Known rows, with every way that one mark hangs from another
nanetu[muve[manub[kore] nakuf]]: [ -1.4  15.6 -10.6 -12.6  -5.7   0.9  -5.2  13.2  -8.2  14.8 -10.3 -25.3
 -11.1  -1.2 -12.1  -7.6  22.1 -21.9   5.1  36.9  -1.4 -13.2 -13.5   0.7]
kore[rufi]: [  6.0  10.3   7.9  -9.3  -1.6 -12.5 -11.1 -13.4  -5.9 -12.5  12.5 -20.9
  -4.9  -2.0  16.9  27.8   1.8   2.8  11.0  35.5  -1.2 -11.1  13.7   2.8]
nanetu[muve[rufi]]: [ -0.7   7.2  -3.7  -6.5  -3.1   6.4   2.3  -0.3  -6.5   4.2   4.0 -23.3
   5.7  -8.2   5.8   1.0  19.7  -8.9  13.2  44.4  -5.8 -21.5  17.2   1.2]
nakuf[muve]: [ -6.6  -4.3  -3.7   2.6   6.1  -3.7  -7.5 -19.1 -14.9  -1.6   7.4  -0.5
   8.7   4.7   3.3  -0.6   2.1   6.0   5.3   6.3 -11.6 -18.1  22.9   3.6]
nanetu[muve[manub rufi]]: [ -5.2   1.5  -6.8  -6.0  -6.9  -6.0   8.0  -2.7  -9.6  10.5  -2.4 -15.6
 -10.1 -10.3  -0.5  -5.9  24.4 -14.3  13.9  34.8   2.7 -30.3  11.0   0.2]
pina[rufi]: [  5.6   1.8 -11.7  15.6   0.0   7.3   2.7  -4.8  -4.4  -9.4  18.4  -8.2
   1.5   6.8  22.7  -4.0 -17.4  26.0  -5.2  32.3  -4.0 -10.3  11.2  -0.8]
muve[manub[pina[rufi]] nakuf]: [ -7.1 -12.6  -6.3  10.9  -2.3   6.1   4.9  16.0   2.1   6.1   2.1   9.8
  -9.8   8.8  -5.6  -1.8  12.5  -4.7  -4.5   5.6  -0.1  -8.1  -1.7  -3.6]
muve[manub[pina] nakuf nanetu]: [ -8.6  -9.9  -0.9  -0.3  -3.4   3.2  -7.4  18.8  -3.2   9.6 -26.7   4.9
  -0.6   8.5 -20.1   0.5  30.2   1.1  -2.6 -10.2  -6.8   2.4  -2.0  -5.8]
muve[nanetu]: [ -0.4   4.5  -2.2  -1.8  -1.7  -1.2 -14.0  -4.3 -13.2  -5.0 -15.3 -16.5
  12.3   5.0   2.9   4.9   5.3  26.9  -2.4  18.8 -11.2  -0.2  10.0  -1.7]
nanetu[muve[manub]]: [-10.6   2.4 -11.4 -11.9  -7.9 -14.5  -1.9 -11.1 -18.0   4.5 -10.5 -20.6
  -7.6  -8.4  -4.3   2.2  23.8  -0.4   3.0  39.5   2.7 -28.5  10.2  -1.5]
nakuf[muve[nanetu rufi[pina[manub]]]]: [  0.0  -9.9  -4.6   7.3   1.1   1.0   7.4  -8.3  -4.9   6.1  -6.6  21.9
  11.5   0.0  -0.8 -18.0   1.6  -1.0   8.6 -45.2  -8.9  -7.2  15.5  -0.7]
pina[rufi[kore[manub] muve[nakuf nanetu]]]: [ 22.9  -4.3   8.6   5.8  -0.2  15.0  -6.1  -2.2   6.5 -14.7  21.5  -2.4
  19.0   2.6  12.5  -5.3 -22.3   6.1 -13.5 -33.5  16.2  12.3  -6.6   0.6]
rufi[kore muve[manub nakuf nanetu] pina]: [ 14.5 -16.9  26.8 -14.6  -7.6  -6.1 -12.8  -5.7  -6.5  -0.2  -1.4  11.3
  17.3  -1.7 -10.6   2.7 -10.5 -23.2 -24.9 -80.9   5.9   4.3 -15.7   4.8]
keviv[pina[manub rufi[kore muve[nakuf]]]]: [  1.8 -10.6   3.6  16.9   7.5  -7.3   4.1  -4.6   7.2 -17.1  13.8  15.5
  16.3  -4.4   2.7  -2.1 -30.0  13.6 -22.5  23.9  14.2   6.5   8.2  -1.8]
manub[muve[nakuf nanetu rufi[kore]] pina]: [  4.2  -8.1  10.1   0.8  11.2  28.8  -3.4   4.2  15.9  12.8  -4.4  10.5
  14.3  -1.9 -13.0  15.5  16.1  -3.8  10.2 -37.8 -25.7  20.6  20.2   1.2]
pina[manub[muve[nakuf nanetu]] rufi[kore]]: [ 19.8  -8.7  -9.3  20.2  -1.2   4.4  -2.2 -14.9   6.0  -2.2  -1.0   9.0
  11.2  -3.0   0.6  -4.7 -24.7  24.7 -10.9 -27.9   7.4  17.4   8.2  -4.3]
muve[manub[kore[rufi[pina]]] nakuf nanetu]: [ 13.0  16.5  -0.3 -11.3  -6.4   1.0  -8.6  23.0   1.1  13.1 -17.6  -6.7
 -17.5   6.1  -9.3  -6.2   7.4 -19.1   4.7 -17.6  -4.0   8.8 -30.8   1.2]
rufi[kore muve[nakuf nanetu] pina[manub]]: [ 14.4 -16.3  24.5  -8.4  -8.7  -9.6 -12.6 -10.4  -3.8  -8.4  -4.8  14.8
  30.4  -2.4  -9.3   5.4 -18.1 -13.3 -27.3 -83.7  11.7  17.1 -10.9   0.3]
keviv[pina[manub[muve[nakuf nanetu]] rufi]]: [-13.3 -10.1 -16.7  18.2   9.5   2.9  10.3  -4.8  10.6  -6.9  -8.0  19.4
   7.6  -4.0  -6.0  -1.5 -20.3  37.8 -13.6  37.0  -0.3  11.6  11.3  -4.5]
nanetu[muve[nakuf]]: [ -2.3   3.7  -3.2 -11.2  -5.0   9.6 -13.6   5.7  -9.3   3.6  -3.8 -29.7
  14.7  -3.1  -7.8  10.0  21.6  -9.9  -0.6  49.9  -4.5 -14.1   6.5   0.0]
muve[manub[pina] nakuf nanetu rufi[kore]]: [ 17.5  -8.3  14.1   6.4  -1.1  12.8  -4.4  26.7   7.0  17.1  -8.8   4.4
   4.7  -0.7 -13.3  -7.6  21.3 -28.2   7.3 -29.7  -3.3   6.1   1.1  -1.5]
keviv[pina[manub[muve]]]: [-30.8  -9.4  -7.6   4.0  10.0 -21.3   5.1 -24.4  -1.2  -9.5  -9.0  11.8
   2.9  -9.4  -7.7  14.9 -15.7  30.4  -9.3  55.1   1.1   2.3  17.2  -1.2]
kore[manub[pina]]: [-27.6  -2.2  -3.8  -9.3   1.8  -8.8   0.1 -11.8  -0.8 -12.5   5.4  -3.8
  -0.9  -2.7   5.7  18.3   7.0   7.5   4.0  17.3  12.5   5.9   1.1  -3.4]
muve[manub[kore pina] nakuf nanetu rufi]: [  5.2  11.3  -0.8   4.7   1.6  18.4   7.1  41.6  11.7  23.3 -16.5   6.0
 -16.1  10.2 -14.0 -22.0  25.7 -25.2  17.4 -20.7 -13.6  11.8 -18.0  -1.8]

Rows
[-11.3 -17.0  20.8 -14.1  -5.5   2.1  -3.1  -6.6  -4.5  -7.9  11.8   9.8
  16.7   7.3  -2.4  13.9 -10.6 -14.0 -21.2 -37.5  -2.4  -3.3 -12.1   5.4]  rufi[muve[nakuf] pina]
[  5.0  -7.3  -5.3  10.4  -2.3   0.0  10.0  -8.4  -4.3 -10.2   5.5   9.2
  -4.2   9.0  12.4 -14.6  -7.2  28.6  -9.6 -25.2   1.4 -11.8   4.9  -1.7]  pina[rufi[muve[manub nanetu]]]
[  9.4   2.6  14.3   0.3  -0.3  -3.4  -4.9  -8.8  -0.2  -3.8  25.8 -17.9
   6.8  -9.1  16.3   5.2 -15.9 -19.1   9.4  19.0  15.6  -0.5   2.0   5.5]  muve[rufi[kore[manub]]]
[ -7.8  11.9   2.4  -1.5   8.6 -13.2   0.4   6.0   7.1 -10.9 -10.8   6.4
   0.3  -1.0  -7.0   3.7  -8.2   8.0  -4.4  29.5   2.9  16.2  -6.3  -1.6]  keviv[pina[manub[kore[rufi[muve[nakuf nanetu]]]]]]
[  2.2   9.3 -21.7  19.0   2.1   5.8  11.9  -5.3  10.1   2.8   4.3   9.1
 -14.3   7.0   4.5 -14.4 -26.3  19.5  -1.4  -4.9   1.1  16.4 -11.1  -2.4]  pina[manub[kore muve[nakuf]] rufi]
[ -6.3  17.8 -12.1  -3.2   2.5  -6.3   1.9  12.0  -5.1  10.0 -27.6   2.4
 -20.7   7.7  -6.6 -12.5  22.0  12.0   8.5 -16.5 -15.8   6.9  -7.0  -4.3]  muve[manub[kore pina] nanetu]
[ -9.5 -10.1   9.5  -7.9  -4.1 -16.7  -1.5 -17.4 -14.4  -8.0 -11.5   4.4
  -1.8   6.6  -3.3  -0.5   8.8  16.5  -7.3 -30.5   1.6 -12.0   2.4   0.5]  rufi[muve[manub nanetu]]
[  3.1  -4.2  20.7 -13.3  -4.7 -15.4  -5.6 -10.6  -2.6 -10.5  12.7  -5.2
 -10.4   2.6   2.6  23.1   7.7 -15.5   3.6  -7.2   9.4 -14.2   0.0   4.2]  kore[rufi[muve[manub nakuf]]]
[ -2.6  -4.4  -3.8   8.5  13.7  10.3  -0.5  -5.6  13.6  -9.2  20.9   1.9
  11.7  -9.7   4.7   8.2 -32.3  13.5 -12.6  49.8   6.0  11.4   5.7   3.2]  keviv[pina[rufi[kore[manub[muve[nakuf]]]]]]
[  4.3   8.6  -3.1   3.2  -5.0   0.8   9.7   9.0   1.3   6.3 -12.6   7.5
   0.8   0.4   5.1 -17.5  -7.8  -0.5   5.3 -26.9  -6.0  10.1 -10.5  -1.5]  muve[nanetu rufi[pina[manub[kore]]]]
[ -2.1 -11.7   9.8   7.2  -6.6   1.0   2.8  14.2  -1.0  13.9   8.0  -5.3
  -9.9   4.2  -5.9  -6.0   6.2 -30.9   7.2  25.5   7.5 -17.2  -8.6   4.2]  muve[manub nakuf rufi]
[  7.8   0.1   1.3 -11.2  -8.7  -5.7   4.5  -4.7  -7.9  12.2   3.6 -10.5
  -1.9 -17.5   1.5  -4.3   9.9 -29.5   4.9   1.9   4.3 -23.9   5.5   2.4]  nanetu[muve[manub rufi[kore pina]]]
[-21.1  -5.2 -16.9  -1.6   7.3  11.2  10.6 -17.3  11.9  -7.7  -0.5  12.2
  -3.0  -3.5   3.6  10.5   0.9  32.9   4.9 -21.5   2.1  17.5   7.2  -5.2]  kore[manub[muve[nanetu] pina[rufi]]]
[ 17.7  -1.7  16.0   1.6   0.5  23.1 -11.7  22.7  12.7   5.0   3.7  -8.7
  21.8  -3.3  -4.0   0.9   6.4 -25.1   8.1 -14.6   5.7  21.2  -5.0  -0.2]  muve[nakuf nanetu rufi[kore[manub[pina]]]]
[  3.2  25.3  -3.0 -13.7  13.9  24.1  -3.6  12.0  20.0  10.7 -12.8   2.6
 -13.5   5.8  -9.7  19.0  20.9   1.3  21.2 -33.0 -34.0  32.2  -1.4   1.0]  manub[kore[rufi] muve[nakuf nanetu] pina]
[  5.7  -9.4   6.4   6.6  -6.9   8.6  -0.9  22.4  -0.2  16.2 -12.2  -3.4
  -2.9   5.5 -11.7 -13.9  15.3 -16.9   7.6   3.1   0.8  -6.5  -9.5   0.6]  muve[manub nakuf nanetu rufi]
[  0.5  -9.0  21.0 -19.4  -8.1 -13.9  -0.6 -10.3  -0.7  -8.4  13.4   7.4
  -8.3  -0.4   2.6  23.1   0.3 -23.2  -4.2 -35.3   7.4 -11.9  -9.0   4.7]  kore[rufi[muve[manub nakuf] pina]]
[-13.9   6.7   2.5 -16.9   1.1 -12.6  -1.0 -12.5   7.0 -17.9  13.1  -6.7
 -11.0  -8.4  12.8  33.5  11.9  -2.6  17.0  11.0  16.6   4.9   4.7  -2.7]  kore[manub[pina] rufi]
[ -3.3  10.3  -1.5  -1.5  -4.2  -7.0  17.6   8.1  -1.3  16.2   7.6   5.0
 -28.5   1.0   8.2 -19.3 -10.5 -27.3  10.8  -8.7  -2.3 -10.4 -23.0   5.9]  muve[manub[kore] rufi[pina]]
[  6.2  11.2 -10.2  -6.9   2.8  -8.0   0.0  -5.9  -8.1   9.6 -11.1  11.2
 -15.6   2.3  -2.2 -16.1   7.5  -5.6  13.9 -45.2 -12.3  -7.7  -0.9   2.3]  nakuf[muve[manub[kore[rufi[pina]]] nanetu]]
[ 17.0   3.9  -4.6  10.0   0.1   3.1  -3.9 -11.7   0.1 -13.7  28.9 -13.4
   6.4  -4.2  24.8  -0.7 -30.6  11.3  -5.8  15.6  17.3   2.0   2.1   0.3]  pina[rufi[kore[manub]]]
[ -8.5  12.9 -19.9  18.9   9.9  -8.5  13.7   4.2   6.0 -10.0   3.3   9.0
  -6.8  -0.7  10.0 -14.5 -28.4  27.4  -8.6  59.3   2.7   8.3  -0.5  -3.7]  keviv[pina[manub[kore] rufi]]
[ 12.4   3.6  -4.5  10.1  -1.3  13.0   7.3  10.7   2.9  -2.2   5.2   5.8
  -7.0  14.7   6.0 -21.5  -8.5  10.9  -8.2 -27.3  -1.3   0.7 -13.9   0.0]  pina[rufi[muve[manub[kore] nakuf nanetu]]]
[-19.7  12.5  -9.4   5.4   9.3 -21.0   3.4  -1.8  -1.7  -8.2  -7.5   0.9
  -3.6  -3.0  -0.8  -1.7 -17.8  17.7  -5.9  66.7   2.2   7.8  -0.6  -1.6]  keviv[pina[manub[kore]]]
